(in the rows, 128 means zero)
Known rows, with every step that occurs
mamo-lopi: [122 134 121 129 129 131 132 130 130 116 119 135 129 131 122 127 128 149
 130 133 121 134 143 115 135 133 135 125 131 108 131 145 123 140 132 118
 129 129 124 112 129 124 133]
sibosug-mamo-vizef-pizif-mimok-labu: [133 151 113  70 144  99  93 102 123 138 171 155 116 124 126 119 109 172
 132 121 115 135 122  99 114 120 118 140 129 104  98 252 125 133 176 123
 142 133 138  95 123 124 122]
vizef-labu: [137 133 119 115 131 159 106 117 117 132 140 131 119 121 104 126 129 151
 129 126 124 130 125 121 122 126 124 137 124 131 119 141 125 119 140 115
 132 119 130 129 127 136 131]
rigo-labu-zala-pizif-mimok: [142  77  87 109 132  75  95 118 118 114 120  99 118 126 143 124  98 189
 109 126 144 161  96 128 131 119 139 135 150 104 111 193 122 138 169 141
 142 164 141  96 143 127 167]
fotat-rigo-labu: [123 104 130 132 146  89 127 133 144 124 110 113 128 140 153 132 126 129
 105 128 160 116 113 126 127 120 144 124 117 119 100 157 127 165 117 132
 117 148 143 109 140 112 130]
sibosug-mamo: [125 148 136 117 127 110 142 124 118 126 141 140 130 131 149 118 118 146
 137 130 116 130 114 128 134 125 132 125 130 115 131 169 139 130 128 135
 137 134 128 110 126 119 119]
rutare-fotat-rigo: [132 111 128 128 173 114 102 133 137 121 123 126 119 138 171 135 126 122
 108 118 155 113 124 117 125 123 148 114 107 142 111 157 133 157 133 133
 121 147 137 119 123 121 120]
mamo-lopi-fotat-rutare: [116 132 119 130 158 158 112 135 117 112 114 134 117 136 138 144 131 126
 122 147 143 126 142 112 140 134 151 119  98 106 134 176 134 170 126  95
 135 138 125  89 141 147 126]
rutare-fotat-zala-labu-vizef: [141 105  96 122 156  71  99 127 118 118 130 116 129 134 164 124 107 131
 135 132 153 152 116 122 127 129 134 115 142 122 117 164 146 135 138 107
 148 157 132 131 123 123 154]
rigo-labu-zala-pizif-vizef: [141  66  81 124 132  63 100 121 117 123 119  94 121 129 143 124 106 182
 102 130 145 160  97 122 129 116 143 129 143 108 109 183 127 143 161 132
 149 163 141 100 138 130 177]
mamo-lopi-fotat-rigo-labu: [113 124 118 134 155 121 120 139 126 109 104 122 123 140 143 142 124 135
 111 146 155 126 133 120 140 129 151 120 106  96 124 182 131 185 118 104
 127 147 131  84 147 130 134]
lopi-fotat-rutare: [122 129 126 131 160 160 105 135 114 124 122 126 114 133 146 148 130 104
 120 144 153 120 129 125 134 130 146 121  92 125 128 163 141 161 119 101
 134 138 129 102 141 155 119]
rigo-labu-vizef: [128 109 112 140 122  68 133 127 129 130 114 103 132 127 142 125 120 129
 124 141 137 150 115 138 135 119 134 119 138 105 118 143 122 133 125 115
 134 147 132 121 142 126 151]
rutare-fotat-rigo-labu-vizef: [132  95 115 138 167  64 108 131 138 124 113 104 122 137 181 133 120 123
 104 129 162 133 113 125 130 117 153 107 116 124 103 169 128 161 132 122
 125 162 141 114 134 120 138]
vizef-pizif-mimok-labu: [142 126  94  84 151 134  74 103 120 142 154 130 100 112 104 133 122 183
 119 120 142 147 126 106 118 119 126 149 121 113 109 187 112 124 184 112
 132 127 132 107 130 146 142]
mimok-labu-vizef-pizif: [143 135  98 109 130 111  93 105 115 141 147 121 117 111 106 129 124 162
 125 133 137 157 133 114 127 108 123 138 126 111 106 161 117 115 170  96
 136 125 126 119 134 157 151]
rutare-labu-vizef-pizif: [132 115 104 142 135  58 104 111 130 133 129 106 125 130 129 126 121 138
 117 132 140 147 121 129 128 117 125 124 128 107 112 138 116 136 149 108
 134 140 134 112 135 132 155]
sibosug-mamo-lopi-fotat-rutare: [115 153 130 119 154 138 127 131 107 111 129 145 118 138 158 132 120 144
 131 148 127 129 130 115 145 130 153 116 103  94 137 213 144 167 123 104
 142 142 126  76 138 136 118]
sibosug-mamo-lopi-fotat-zala: [111 158 122 124 139  96 134 132 103 103 129 145 128 137 141 124 111 144
 142 146 125 148 125 126 142 142 139 115 123  89 144 191 157 161 120 112
 149 142 119  90 132 120 130]
zala-labu-mimok: [139 124  91 105 130 122 115 112 111 122 133 118 131 126 132 127 107 161
 134 143 142 136 131 125 132 122 131 142 151 105 121 180 124 121 147 112
 133 145 134 112 141 142 150]
fotat-zala-pizif-mimok-labu: [144 118  83 100 141  77  83 107 108 115 133 118 117 118 113 120 105 188
 132 125 154 171 118 118 122 132 130 143 140  97 120 175 134 130 157 123
 140 153 126 111 133 123 161]
lopi-fotat: [122 139 123 131 141 153 116 132 112 126 127 128 121 127 127 140 126 112
 127 143 137 131 131 135 135 132 130 126 111 124 142 145 137 145 121 110
 134 128 123 113 136 151 126]
rutare-fotat-lopi: [138 102 111 120 169 153  96 144 126 126 129 130 125 127 174 129 124 116
 126 117 127 131 126 133 126 127 129 109 124 152 128 136 138 138 143 120
 130 137 134 127 105 147 118]
mamo-lopi-fotat-zala-labu: [120 134 102 120 142 124 114 135 109 104 120 133 128 137 128 133 112 141
 137 150 146 143 134 118 138 142 134 127 130  94 136 179 147 163 122  91
 147 142 124  99 136 133 150]
rutare-labu: [127 122 130 137 127  84 123 126 137 122 119 114 137 138 138 124 120 120
 119 126 137 119 116 137 127 126 122 126 135 120 117 127 125 144 118 134
 124 140 131 114 129 117 134]
rigo-labu-zala-pizif: [139  80 102 122 123  73 109 128 124 110 116  99 128 131 144 121 101 170
 109 128 142 147  97 129 133 119 136 130 150 114 106 174 127 142 153 140
 144 158 141 100 139 126 164]
rigo-labu-vizef-pizif-mimok: [133  99  87 119 145  64  99 111 126 141 130 103 110 120 130 129 118 163
 117 136 143 166 112 124 128 121 136 128 129  95 112 177 110 132 163 107
 138 148 138 109 143 133 160]
mimok-labu-zala: [144 124 116  99 110 132 101 121 112 120 138 123 128 119 124 129 112 149
 115 119 134 141 119 122 129 107 122 139 145 128 106 164 136 122 165 132
 136 131 126 115 130 146 142]
mimok-labu: [138 139 125 103 119 138 111 121 123 130 137 130 127 119 115 128 124 143
 127 126 136 128 128 121 125 117 120 138 134 124 112 151 126 124 140 120
 126 125 124 121 129 141 131]
lopi-mamo-vizef: [120 121 110 119 125 131 127 131 144 124 130 149 141 127 122 124 132 113
 131 116 114 123 132 102 111 131 121 130 140 133  94 167 121 137 156 133
 115 130 133 118 122 133 121]
vizef-pizif-mimok-labu-zala: [147 111  88  79 143 127  64 103 112 133 154 125 101 112 113 134 113 192
 111 116 140 156 118 107 121 112 126 148 130 116 103 200 120 123 202 123
 140 132 133 102 131 150 151]
pizif-vizef: [131 110  99 132 137 112 119 120 120 145 132 121 118 126 126 132 134 143
 118 131 131 145 127 118 122 124 138 127 119 120 132 138 126 132 137 115
 137 133 129 127 128 133 145]
mamo-lopi-fotat-rigo: [115 140 118 135 155 149 116 132 118 111 114 134 120 136 137 143 129 134
 118 142 149 129 146 117 140 129 149 122 101 103 135 171 134 175 127 102
 127 136 124  94 142 137 130]
lopi-fotat-rigo-labu-vizef: [121 118 110 144 152  99 115 129 116 124 111 107 122 134 153 144 122 114
 110 149 165 141 121 137 138 117 149 118 103 104 121 168 135 170 119 101
 130 150 134 101 154 143 142]
sibosug-mamo-lopi-fotat-rigo: [113 160 128 124 151 128 132 128 108 110 129 146 123 139 154 132 119 151
 127 143 133 131 131 117 144 125 152 119 105  93 136 205 144 171 126 112
 136 141 125  80 138 128 120]
fotat-lopi-mamo-sibosug: [140  86  93 126 130 178 117 146 120 132 129 144 137 112 167 119 130 134
 135 112 106 148 109 123 115 120 127 122 133 149 108 138 136 119 169 139
 114 132 129 105 114 162 122]
rigo-labu: [124 107 129 128 126  89 132 136 140 126 115 113 133 133 140 126 121 129
 119 133 139 123 110 135 129 129 131 125 136 118 113 147 124 143 118 131
 128 143 136 116 135 118 135]
mamo-vizef-pizif-mimok-labu-rigo: [138 125 105  59 146 124  74 101 144 131 156 148 115 125 117 136 117 150
 115 119 133 118 139  91 105 123 113 146 125 124  71 235 110 140 181 121
 137 129 141 100 120 132 131]
lopi-fotat-rigo-labu: [118 116 126 134 156 118 115 137 125 121 112 114 122 138 151 144 124 111
 107 143 166 119 117 133 133 124 147 122 101 114 118 171 137 178 112 113
 125 147 137  96 147 136 129]

Rows
[143 116 118  84 128 156 119 122 134 116 132 133 135 136 147 135 112 144
 126 135 145 103 124 112 128 118 127 144 140 135  92 181 124 136 133 117
 139 135 140 108 124 132 142]
zala-labu-rigo
[128 110  78 138 156  89  93 121  98 123 124 114 116 128 120 134 115 150
 126 145 155 170 122 126 127 139 141 125 113 102 143 159 147 155 132 100
 152 151 123 108 137 140 162]
lopi-fotat-zala-pizif-vizef
[151 104  94 109 129 145  81 109 102 115 140 118 116 117 107 123 109 193
 120 121 130 154 114 115 127 116 130 142 138 127 112 169 127 116 178 123
 148 134 135 114 131 145 159]
vizef-labu-zala-pizif
[151 123  85  91 140 126  81 100 108 128 140 120 110 111 109 123 110 207
 127 125 144 159 124 114 125 118 132 150 134 102 121 189 112 119 173 121
 132 145 127 105 136 143 156]
zala-pizif-mimok-labu
[120 152 138 107 125  93 140 122 130 125 150 153 138 138 148 115 114 125
 139 127 103 119 124 116 122 128 120 123 134 117 113 204 138 136 131 136
 139 134 136 112 122 108 110]
sibosug-mamo-vizef
[147 117  68 111 137  60  85 100  98 118 132 110 117 113 113 120 104 188
 135 131 153 194 122 122 126 124 132 138 142  87 124 173 132 123 164 111
 146 157 123 116 138 130 173]
fotat-zala-pizif-mimok-labu-vizef
[155 101  77 101 124 109  82 107 100 127 140 111 117 115 118 126 109 198
 109 123 143 165 116 109 127 104 133 144 141 114 108 185 128 124 183 120
 148 146 129 106 133 153 171]
mimok-labu-zala-pizif-vizef
[129 130  91 128 140 106 108 125  96 118 128 118 128 129 136 136 108 122
 142 152 155 161 123 134 136 129 130 127 129 103 136 163 153 145 123  86
 152 146 125 116 142 144 158]
lopi-fotat-zala-labu-vizef
[130 101 101 132 137  62 113 120 132 138 126 104 121 125 132 127 122 144
 118 140 141 153 115 125 129 120 133 122 129 106 106 155 116 134 148 107
 139 142 138 114 139 132 156]
rigo-labu-vizef-pizif
[152 114  99  98 117 122  89 112 106 114 137 116 125 116 121 123 103 186
 116 121 141 152 117 117 130 106 127 144 148 119 105 181 128 123 177 130
 141 141 128 106 134 149 158]
mimok-labu-zala-pizif
[154 128  71 100 136 108  82  93  98 131 140 111 110 107 111 123 109 206
 130 131 143 182 126 117 131 110 135 146 136  91 126 187 109 111 178 107
 138 149 125 109 141 151 167]
zala-pizif-mimok-labu-vizef
[131 102  91 123 141 187 117 144 121 126 124 138 137 117 144 128 136 124
 133 116 118 142 127 125 122 124 126 124 136 141 118 121 132 133 159 120
 115 125 131 117 113 164 124]
fotat-lopi-mamo
[142 113  88 110 148 119  94 105 113 127 133 118 110 118 122 124 114 194
 128 127 138 159 123 120 128 128 137 141 130 106 134 170 113 123 161 127
 135 147 131 110 134 133 155]
zala-pizif-mimok
[143 126  96 118 125 123 122 114 112 133 137 117 130 125 137 126 115 150
 139 142 138 148 126 122 134 111 129 136 143 111 124 160 125 117 141  96
 140 138 133 127 136 142 157]
zala-labu-vizef
[122 112 102 139 167  98  98 123 119 131 120 108 112 131 142 146 124 127
 105 147 169 143 121 125 134 118 148 121  94 104 112 181 129 172 138  93
 133 146 137  93 150 146 146]
lopi-fotat-rigo-labu-vizef-pizif
[154 102  78  95 137 145  69 100  96 119 144 117 106 113 108 125 105 211
 120 118 133 168 112 115 126 116 133 147 137 115 118 189 122 113 192 126
 148 141 135 109 135 144 162]
vizef-labu-zala-pizif-mimok
[142 136 105  87 131 139  94 110 114 134 141 129 112 113 116 130 120 164
 126 122 137 146 126 119 124 118 127 146 132 110 122 176 119 121 160 123
 125 133 124 115 133 140 135]
pizif-mimok-labu
[139 112  90 118 141 140  99 110 110 148 142 124 110 119 105 130 136 163
 120 128 128 148 125 110 117 122 134 135 115 122 125 151 123 123 148 104
 141 124 131 129 126 140 148]
pizif-vizef-labu
[135  98 110 133 116 138 129 134 130 131 128 143 134 117 150 117 129 144
 132 115 112 139 102 111 115 124 135 128 132 141 100 149 127 116 163 156
 110 136 125 103 128 141 129]
lopi-mamo-sibosug
[125 125 120 109 143 106 103 119 147 137 149 144 125 132 115 126 126 123
 123 123 120 119 139 101 109 132 114 130 123 130  99 182 120 138 153 121
 136 124 141 122 120 122 125]
mamo-vizef-pizif
[148  94  82 107 135 113  86 108 103 114 134 112 113 120 134 126 101 198
 116 119 137 170 112 121 132 117 138 140 143 112 128 181 125 123 187 140
 145 153 134 105 137 139 164]
labu-zala-pizif-mimok
[147  83  74 125 134  99  94 111 104 124 133 107 117 123 131 126 111 188
 109 125 137 170 113 115 128 114 142 134 137 118 125 168 130 129 176 128
 152 150 133 111 132 143 173]
labu-zala-pizif-vizef
[119 154 130 118 127 112 145 126 119 115 134 146 130 134 143 117 118 164
 138 134 110 136 127 118 140 129 139 122 132  98 134 184 135 139 131 126
 138 133 125  97 127 115 125]
sibosug-mamo-lopi
[139 114  73 119 142 118  93  99 101 142 138 116 111 114 102 131 128 175
 120 137 131 162 133 118 119 123 138 137 126 106 125 164 121 117 160 105
 138 135 128 121 138 147 154]
pizif-vizef-labu-mimok
[142 143 106 116 115 114 113 112 110 134 136 119 127 113 117 127 123 142
 131 133 135 155 133 126 132 108 124 134 135 110 117 147 124 114 149 104
 132 130 121 126 136 150 145]
mimok-labu-vizef
[153 118  91  73 137 134  79  99 117 117 136 124 114 116 120 130 108 201
 120 126 150 144 125 111 125 117 133 152 134 110 100 204 108 127 171 125
 134 147 131  94 131 142 155]
zala-pizif-mimok-labu-rigo
[130 104 137 116 145 106 111 127 149 108 109 119 132 149 169 141 123 105
 104 129 160  92 117 118 126 122 139 125 113 132  79 167 125 169 115 130
 126 152 142  91 130 123 125]
fotat-rutare-labu-rigo
[144 120 100  66 148 140  72 102 129 132 150 133 105 116 113 140 120 181
 112 123 147 132 128 103 117 118 126 151 119 121  86 199 109 132 182 119
 135 128 134  98 126 145 142]
vizef-pizif-mimok-labu-rigo
[137 119  79 119 149 101  92 100 112 145 144 117 103 114 118 132 125 167
 126 132 134 175 130 118 127 119 134 133 120 102 128 162 112 115 180 102
 140 135 130 120 138 145 155]
labu-vizef-pizif-mimok
[131 124  82 123 154 102  90 120 100 125 138 119 118 127 125 137 110 137
 135 152 158 162 124 123 131 130 129 130 120 103 126 174 147 146 143  78
 157 141 130 110 140 149 162]
lopi-fotat-zala-labu-vizef-pizif
[139  84 108 130 145  82  91 120 125 105 114 102 125 142 165 129 107 149
 102 124 157 130 105 119 131 114 144 127 126 119  98 176 131 159 150 132
 137 164 142  88 140 131 151]
fotat-rutare-labu-zala-pizif
[141  99  73 125 148  80  87 108 106 127 133 115 116 123 103 120 118 186
 128 129 146 173 118 111 115 135 137 134 127 106 123 154 137 133 147 109
 152 146 131 123 128 123 171]
fotat-zala-pizif-vizef-labu
[140 117  93  72 140 109  68 103 127 133 161 139 112 121 112 130 110 161
 114 113 128 143 128  96 109 116 111 144 135 119  87 232 120 132 200 127
 143 133 141 106 127 137 141]
mamo-vizef-pizif-mimok-labu-zala
[125 141 114  87 151  93 105 107 128 137 165 153 115 131 136 119 113 161
 133 123 110 135 123 104 115 129 123 132 124 107 109 238 126 135 167 128
 144 135 141 100 122 114 120]
sibosug-mamo-vizef-pizif-mimok
[148 114  70  98 149 121  87  99 109 144 152 118 109 118 125 130 112 185
 134 138 142 163 124 108 128 111 131 146 134 101 119 193 113 116 179  88
 144 139 138 114 137 148 168]
zala-labu-vizef-pizif-mimok
[123 107 107 127 128  66 125 123 128 118 111 104 133 128 138 126 113 140
 118 142 142 140 119 143 132 130 135 125 147  99 115 163 121 136 131 132
 126 153 134 108 147 126 144]
rigo-labu-mimok
[145 118  85 111 140 118 102 108 116 140 148 119 119 123 127 128 116 168
 132 141 140 151 127 110 129 112 129 140 134 111 112 175 119 118 163  87
 146 134 138 120 134 149 163]
zala-labu-vizef-pizif
[135  94  95 120 168 171  98 148 128 123 124 136 129 121 171 128 130 119
 125 111 125 135 122 121 120 128 133 112 131 155 114 138 133 140 162 123
 118 137 132 117 104 161 120]
rutare-fotat-lopi-mamo
[141  98  55 125 148  61  82  98  96 120 129 108 116 118 100 121 111 196
 126 137 149 186 125 117 118 136 141 134 137  91 123 167 135 128 159 109
 151 155 129 116 137 129 177]
fotat-zala-pizif-vizef-labu-mimok
[121 135  84 119 143 108 109 124  99  98 117 126 128 133 126 134 105 153
 137 157 149 157 142 124 141 142 137 128 138  80 136 192 144 159 133  91
 145 150 121  92 146 138 156]
mamo-lopi-fotat-zala-labu-mimok
[138 104 110 112 160  89  99 135 128 115 131 124 127 138 163 124 107 130
 131 126 153 129 113 119 122 137 132 120 139 133 112 167 147 145 130 118
 143 154 135 125 117 115 143]
rutare-fotat-zala-labu
[139  78  90 114 152  78  91 116 122 111 115 100 116 133 159 132 104 185
  95 122 168 151 101 120 130 111 153 135 129 104 102 200 125 161 165 143
 133 168 147  89 147 119 161]
fotat-rigo-labu-zala-pizif-mimok
[126 110 114 136 148  76 107 117 129 113 109 105 129 139 156 133 119 123
 110 137 156 123 123 131 130 124 144 123 124 106 105 165 126 156 129 124
 121 158 135  95 146 130 133]
fotat-rutare-labu-mimok
[144  93  75 108 146  86  85 108 114 116 129 120 119 127 112 127 114 181
 120 130 152 158 119 108 113 134 137 136 126 115 101 169 134 140 145 113
 156 147 133 112 122 123 169]
fotat-zala-pizif-vizef-labu-rigo
[141  98 114  94 157  98  97 135 137 103 127 129 133 143 174 131 105 127
 124 128 158 115 114 113 121 135 132 122 140 142  92 180 144 151 129 123
 146 156 138 116 111 115 142]
rutare-fotat-zala-labu-rigo
[123 103 118 131 150 114 105 138 117 113 112 110 122 138 160 145 114 118
  98 137 166 129 109 134 137 117 146 122 111 117 113 179 145 178 133 124
 132 152 138  91 148 139 138]
lopi-fotat-rigo-labu-zala
[131 110  95 103 120 153 100 123 127 118 140 146 134 121 111 124 124 136
 124 109 111 134 122  97 109 122 119 136 146 138  82 188 127 129 185 133
 127 125 138 115 123 143 132]
lopi-mamo-vizef-labu-zala
[136 109 114  95 130 105 116 128 131 105 125 130 140 140 146 132 108 131
 130 134 155 121 119 117 122 132 124 137 145 127  93 167 145 146 121 123
 146 144 137 115 122 114 149]
fotat-zala-labu-rigo
[140 124 126  92 129 170 104 116 129 119 134 136 124 125 117 136 126 143
 122 127 132 112 128 115 121 124 126 140 122 141  93 158 122 126 138 121
 137 119 133 116 121 135 129]
vizef-labu-rigo
[117 110 110 130 145 116 111 138 118 101 106 118 124 140 151 142 115 140
 101 141 155 135 125 122 143 122 152 119 115 100 118 192 139 184 137 114
 135 150 133  80 148 135 144]
mamo-lopi-fotat-rigo-labu-zala
[136 107  86 118 147  72  96 113 112 114 126 117 118 124 122 121 107 176
 132 126 149 171 118 123 122 141 136 134 137 101 131 158 135 133 148 129
 142 155 129 117 133 113 161]
fotat-zala-pizif-mimok
[148 102  72 120 148 127  86 101 106 141 141 116 108 117  99 123 124 204
 121 130 136 161 123 105 120 121 140 141 120 113 125 167 116 122 160 103
 145 137 133 118 131 143 166]
zala-pizif-vizef-labu
